Each row was made from one small tree. The marks that hang from a mark follow it in brackets, in the order of their numbers. Every link used is in the known rows. Write each row's tree.
Known rows
j_249[j_444 j_494 j_787]: [-1.23, +1.07, +2.54, +1.55, +0.11, -0.28, -1.04, -3.58, +2.18, +3.81, -2.37, -1.86, +1.67, -0.12, +2.68, -1.26, -2.82, +0.10, -2.33, -2.24, +2.41]
j_29[j_249]: [-2.09, -0.93, +0.49, +0.18, -1.10, -0.05, -0.61, -0.73, -1.28, +0.96, +1.38, -0.47, -0.49, +0.25, +0.28, -1.22, +0.16, -1.19, +1.08, -0.06, -2.13]
j_29[j_249[j_787 j_828]]: [-1.24, -0.86, +2.63, +0.67, -3.88, -2.13, -1.73, -0.42, +1.85, +2.85, +0.75, -2.64, +1.57, +1.18, +1.59, -2.06, -1.25, -1.65, -1.54, +0.02, -2.40]
j_249[j_29 j_444 j_494 j_828]: [-2.23, -1.97, +0.53, -1.25, -0.68, -2.03, -0.58, +1.03, +2.15, +1.94, +1.62, -1.17, +0.31, +1.06, -0.68, -1.02, -1.50, +0.36, -2.72, -0.61, -2.14]
j_444[j_364[j_494 j_787[j_249[j_828]]]]: [+3.44, -3.48, +0.70, -4.26, +0.96, -0.62, -0.94, +0.09, +3.42, +3.86, +1.72, +3.13, +0.11, -0.24, -0.89, +0.35, +4.04, +0.17, +0.61, +5.06, -1.32]
j_444[j_364]: [-0.13, +0.00, +1.27, -0.43, +1.60, -0.76, +0.66, +0.84, +0.73, +1.17, -0.78, +2.16, -0.50, -1.56, -0.65, -1.56, +1.65, +1.61, +1.19, +1.25, +0.20]
j_494[j_249[j_29 j_828] j_364[j_787]]: [+1.99, -3.12, -0.76, -4.54, -0.43, -0.88, -1.54, +0.95, +2.17, +0.91, +2.38, -0.65, -0.19, +1.00, -3.87, +0.53, -0.87, -3.26, -0.02, +3.62, -2.80]
j_249[j_828]: [+0.84, -1.08, +0.75, -0.69, -2.27, -1.44, -0.49, +1.68, +1.59, +0.56, +0.55, -1.01, +0.64, +1.11, -0.63, -0.01, +0.41, -0.12, -1.71, +1.00, -1.86]
j_29[j_249[j_494]]: [-1.53, +0.53, +1.43, +2.33, -2.09, -0.92, -1.47, -1.58, +0.16, +2.55, +1.08, -1.99, +0.80, -0.18, +2.17, -1.82, -1.68, -2.29, +0.00, -0.67, -0.88]
j_364[j_494[j_249[j_29 j_444 j_828]]]: [+0.68, -4.18, -1.25, -5.08, +1.96, -0.86, -1.08, +1.10, +1.65, +3.04, +3.62, +0.48, -1.09, +1.92, -1.06, +0.73, +1.97, +0.67, -1.45, +1.96, -4.14]
j_364[j_787[j_249[j_494]]]: [+2.29, -0.42, +0.43, +0.93, -0.05, +0.79, -1.45, -2.53, +2.89, +2.50, +0.02, +0.28, +0.57, +0.45, +2.29, -0.39, -0.46, -2.29, -0.59, +0.75, +2.39]
j_29[j_249[j_494 j_787 j_828]]: [-0.64, +0.68, +3.49, +2.70, -4.84, -2.99, -2.69, -1.17, +3.23, +4.33, +0.40, -4.10, +2.85, +0.67, +3.48, -2.81, -3.27, -2.75, -2.60, -0.64, -1.07]
j_787[j_249[j_29 j_444 j_494 j_828]]: [-0.85, -3.07, +0.62, -0.16, -0.06, -1.19, -1.19, +0.41, +2.96, +2.85, +1.25, +0.13, -0.33, +1.90, +1.24, -1.47, +0.15, +0.22, -3.47, -0.31, -1.07]
j_787[j_249]: [+1.44, -1.14, +0.07, +1.02, +0.60, +0.87, -0.61, -0.61, +0.83, +0.86, -0.30, +1.27, -0.61, +0.81, +1.95, -0.39, +1.60, -0.17, -0.78, +0.33, +0.99]
j_787[j_249[j_444 j_494[j_364]]]: [+0.59, -1.36, +1.63, +0.53, +0.63, +1.63, -1.72, -4.15, +0.24, +3.22, -2.63, +0.00, +0.34, -0.34, +0.30, +0.43, -0.53, -1.21, -1.68, +0.32, +1.52]
j_494[j_364]: [+0.33, -0.07, +0.39, -0.89, -0.60, +0.50, -0.60, -1.12, -1.25, -0.09, -1.08, -0.63, +0.68, -1.27, -2.39, +1.23, -1.20, -1.55, +0.46, +1.31, -0.23]
j_787[j_249[j_29 j_444 j_494[j_364] j_828]]: [-0.43, -3.19, +0.95, -1.05, -0.60, -0.65, -1.83, -0.78, +1.78, +2.76, +0.24, -0.53, +0.30, +0.67, -1.08, -0.18, -1.08, -1.38, -2.96, +1.08, -1.35]
j_29[j_249[j_444 j_494 j_787]]: [-3.20, +0.18, +3.05, +1.79, -0.91, -0.36, -1.70, -4.41, +0.95, +4.78, -0.96, -2.28, +1.23, +0.14, +2.96, -2.44, -2.68, -1.08, -1.22, -2.36, +0.35]
j_494[j_249]: [+2.44, -0.40, -0.08, +0.10, +1.02, +0.25, -0.91, -0.18, +1.33, +1.41, +0.08, -0.07, -0.82, +1.17, +1.41, -0.63, +1.05, -0.60, -0.31, +0.53, +0.14]
j_364[j_787[j_249]]: [+1.68, -1.95, -0.43, -1.04, +1.00, +1.70, -0.66, -1.74, +1.50, +0.96, +0.37, +1.79, -0.64, +0.94, +0.38, +0.25, +1.50, -1.09, +0.46, +1.38, +1.20]

Which tree is each row?
[-0.46, -5.02, +0.06, -4.59, +3.17, -1.09, -0.20, +1.43, +1.83, +3.67, +2.47, +4.02, -1.40, +0.07, -1.30, -0.72, +4.23, +2.70, -0.70, +2.92, -2.89] | j_787[j_249[j_29 j_444[j_364[j_494]] j_828]]
[+1.15, -2.28, +0.93, -1.09, +0.36, -2.42, -0.89, +1.62, +5.07, +3.05, +2.02, +1.92, +0.04, -0.10, +0.11, -2.68, +0.60, -0.81, -0.72, +2.61, -0.28] | j_444[j_364[j_787[j_249[j_29 j_494 j_828]]]]
[-3.07, +0.27, +1.06, +0.64, +1.15, -1.10, -0.79, -1.93, +1.96, +2.75, -0.10, -1.33, +1.11, -0.31, +1.79, -1.94, -3.84, +0.06, -1.88, -2.65, +1.43] | j_249[j_29 j_444 j_494 j_787]
[+1.21, -2.76, +0.27, -4.52, +2.36, +2.60, -1.09, -3.86, +0.04, +2.40, -1.28, +0.60, -1.15, +0.58, -3.62, +1.52, +0.76, -1.44, +1.01, +2.24, -0.34] | j_494[j_249[j_444] j_364[j_787]]
[+1.80, -2.30, -0.36, -2.44, -0.81, -1.66, -1.61, +2.01, +1.61, +0.81, +1.80, -1.18, -0.17, +0.94, -2.33, -0.02, -0.81, -2.26, -1.17, +2.60, -2.98] | j_494[j_249[j_29 j_828] j_364]
[-3.03, -3.41, +0.81, -3.68, +2.03, -1.98, +0.98, +2.65, +1.33, +1.57, +1.15, +2.54, -1.44, +0.04, -3.29, -1.94, +2.17, +3.13, -0.43, +1.27, -3.06] | j_249[j_29 j_444[j_364] j_828]
[-3.07, -2.32, +4.17, -1.33, -0.58, -1.82, -0.79, -1.12, +1.80, +4.86, -0.88, +0.38, +0.03, +0.12, -0.27, -3.44, +1.37, +1.59, -0.69, +0.55, -2.56] | j_29[j_249[j_444[j_364] j_787 j_828]]
[-0.28, +0.67, +3.96, +1.87, -5.43, -2.57, -3.26, -2.41, +2.09, +4.24, -0.70, -4.69, +3.50, -0.59, +1.07, -1.58, -4.53, -4.33, -2.04, +0.80, -1.34] | j_29[j_249[j_494[j_364] j_787 j_828]]
[-0.08, +0.65, +1.95, +0.60, -3.30, -3.31, -2.28, -0.04, +3.21, +2.17, +0.26, -3.74, +3.30, -0.89, -0.01, -0.96, -5.69, -3.24, -2.77, +0.49, -0.28] | j_249[j_29 j_494[j_364] j_787 j_828]
[-2.51, -1.80, -0.34, -3.53, +1.43, +0.58, -0.64, -2.86, -0.13, +1.43, +0.69, -0.25, +0.30, -1.24, -3.95, +0.90, -3.22, -2.05, +0.71, +0.77, -0.23] | j_249[j_29 j_444 j_494[j_364[j_787]]]
[+1.71, -2.42, -1.59, -5.36, +4.65, -0.71, -0.27, +0.64, +2.04, +2.79, +3.82, +3.35, -1.38, -1.16, -1.54, -0.60, +2.02, -0.18, +3.10, +3.92, -1.32] | j_444[j_364[j_494[j_249[j_29]] j_787]]
[-0.85, -5.46, -0.39, -5.27, +0.76, +1.03, -0.90, -1.10, +0.92, +1.38, +1.17, +1.53, -0.99, +1.20, -4.52, +1.11, +0.71, -1.23, -0.76, +2.65, -2.39] | j_494[j_364[j_787[j_249[j_29 j_444 j_828]]]]
[+2.38, -1.54, +0.97, -2.81, +1.57, -3.52, -1.43, +2.05, +4.59, +4.48, +2.51, +0.65, +0.69, -0.41, +1.21, -2.20, +0.71, +0.25, -0.74, +2.94, -1.71] | j_444[j_364[j_494[j_249[j_29 j_787 j_828]]]]
[+0.14, -3.87, +1.03, -6.79, +1.96, -0.31, +0.09, -0.72, +1.81, +3.92, +1.12, +2.76, -0.28, -0.53, -3.99, +1.09, +3.50, +1.98, +0.96, +4.03, -2.74] | j_249[j_444[j_364[j_494 j_787]] j_828]
[+0.64, -3.08, +0.10, -3.94, +1.53, -1.56, -1.72, -0.28, +3.19, +4.36, +2.44, -0.73, +0.26, +1.71, +0.82, -0.19, +0.04, +0.31, -2.28, +0.98, -2.43] | j_364[j_494[j_249[j_29 j_444 j_787 j_828]]]
[-1.28, -2.18, +0.25, -0.40, +1.60, +0.76, -1.23, -2.45, +0.04, +2.23, -0.27, +0.54, -0.32, -0.50, -0.43, -0.28, -1.47, -1.26, -1.33, +0.00, +0.54] | j_787[j_249[j_29 j_444 j_494[j_364]]]
[-2.44, -0.88, +5.03, +0.67, -1.62, -2.65, -1.60, -1.88, +3.30, +6.40, -1.28, -1.05, +1.33, -0.28, +1.62, -4.04, -0.55, +0.45, -1.74, +0.00, -1.31] | j_29[j_249[j_444[j_364] j_494 j_787 j_828]]
[-0.76, -0.26, -0.67, -2.00, -0.19, -0.50, -1.05, -1.30, +0.60, +0.48, +1.55, -1.06, +1.29, -1.80, -2.79, +0.57, -4.30, -3.62, +1.07, +1.43, +0.14] | j_249[j_29 j_494[j_364[j_787]]]
[+2.34, +0.26, +1.31, +2.19, -0.98, +0.49, -2.11, -2.64, +1.07, +2.33, -1.63, -0.91, +1.22, -0.92, +1.49, +0.10, -1.58, -2.96, -1.32, +0.98, +1.97] | j_787[j_249[j_494[j_364]]]
[+1.58, -4.28, -0.76, -5.11, +1.99, -1.45, -0.54, +1.76, +3.14, +2.74, +4.01, +3.67, -0.47, -0.39, -1.70, -0.35, +3.03, +0.06, +0.92, +4.71, -2.27] | j_444[j_364[j_494 j_787[j_249[j_29 j_828]]]]
[-2.07, -2.87, +3.28, -3.26, -0.06, -1.73, -1.27, -1.66, +1.34, +6.17, +0.65, +0.60, +0.73, -0.51, -0.18, -1.67, +1.86, +1.36, -0.14, +1.94, -3.41] | j_29[j_249[j_444[j_364[j_494]] j_787 j_828]]
[+1.97, -1.98, -0.04, -2.06, +0.41, +2.10, -1.20, -2.93, +0.20, +0.90, -0.73, +1.16, -0.01, -0.40, -1.95, +1.51, +0.24, -2.65, +0.96, +2.74, +0.94] | j_494[j_364[j_787[j_249]]]
[-1.44, -4.52, +0.88, -2.61, +2.55, -1.17, +0.29, +1.98, +2.27, +2.48, +0.86, +3.77, -2.17, +0.87, -1.29, -2.41, +3.70, +2.96, -1.26, +1.55, -2.08] | j_787[j_249[j_29 j_444[j_364] j_828]]
[-1.24, +1.86, +0.69, +2.18, -0.48, -2.30, -1.13, -0.43, +2.74, +1.73, +0.78, -2.10, +2.02, -0.84, +2.97, -2.20, -4.84, -1.50, -1.55, -1.90, +1.82] | j_249[j_29 j_494 j_787]
[+1.14, -1.32, -0.12, -4.55, +2.69, -0.08, +0.22, -0.81, +0.82, +2.39, +1.50, +2.99, +0.15, -2.24, -2.19, +0.74, +2.07, +0.42, +3.01, +3.72, -0.47] | j_444[j_364[j_494 j_787]]
[+3.50, +0.36, +0.50, -0.68, +1.17, -0.36, -2.00, -2.06, +2.42, +3.93, +0.48, -0.99, +1.21, +0.08, +3.37, +0.14, -0.40, -1.21, -0.60, +0.99, +0.91] | j_364[j_494[j_249[j_787]]]
[-2.14, -2.74, +1.22, -3.80, +1.36, -2.17, +0.12, +0.77, +3.47, +3.17, +1.47, +1.48, -0.28, -0.36, -2.85, -1.97, +0.05, +1.04, -0.33, +1.64, -1.68] | j_249[j_29 j_444[j_364[j_787]] j_494 j_828]
[-1.68, -4.67, -0.45, -7.72, +2.90, -1.21, +0.49, +0.97, +1.57, +2.86, +3.48, +3.26, -0.82, -0.69, -4.72, +0.41, +2.40, +1.91, +1.26, +3.68, -3.80] | j_249[j_29 j_444[j_364[j_494 j_787]] j_828]
[-2.99, -2.43, +3.04, -0.87, -2.29, -0.91, -1.39, -1.93, +1.13, +3.84, -0.15, -1.80, +0.59, +1.73, +0.38, -1.79, -0.22, +0.02, -1.91, -0.63, -2.77] | j_29[j_249[j_444 j_787 j_828]]
[-1.46, +1.74, +2.70, +3.41, -2.63, -1.48, -2.14, -2.82, +1.71, +3.80, -0.10, -3.11, +2.22, -0.41, +4.15, -2.88, -3.66, -2.74, -0.85, -1.58, +0.80] | j_29[j_249[j_494 j_787]]
[-2.27, -0.77, +3.03, -0.51, +0.56, -3.55, -0.55, +0.45, +4.33, +4.42, -0.29, -0.10, +1.11, -0.56, +0.53, -3.58, -1.71, +1.60, -2.47, -0.38, -0.27] | j_249[j_29 j_444[j_364] j_494 j_787 j_828]
[-2.89, +0.02, +3.44, +0.98, -1.60, +0.10, -2.36, -5.56, -0.35, +4.79, -2.07, -2.92, +1.96, -1.06, +0.62, -1.26, -3.84, -2.59, -0.76, -0.95, +0.13] | j_29[j_249[j_444 j_494[j_364] j_787]]
[+1.40, -2.14, -0.70, -1.55, -0.23, -2.13, -0.99, +3.15, +2.84, +0.85, +2.80, -0.58, -0.78, +2.17, +0.05, -1.33, +0.45, -0.69, -1.63, +1.28, -2.76] | j_494[j_249[j_29 j_828]]
[+1.55, -1.75, +2.40, -1.04, -0.15, -0.72, -1.63, -1.37, +3.78, +4.23, -1.54, -1.41, +0.16, +2.60, +1.57, -1.27, +0.56, +0.56, -3.22, -0.08, -0.56] | j_494[j_249[j_444 j_787 j_828]]
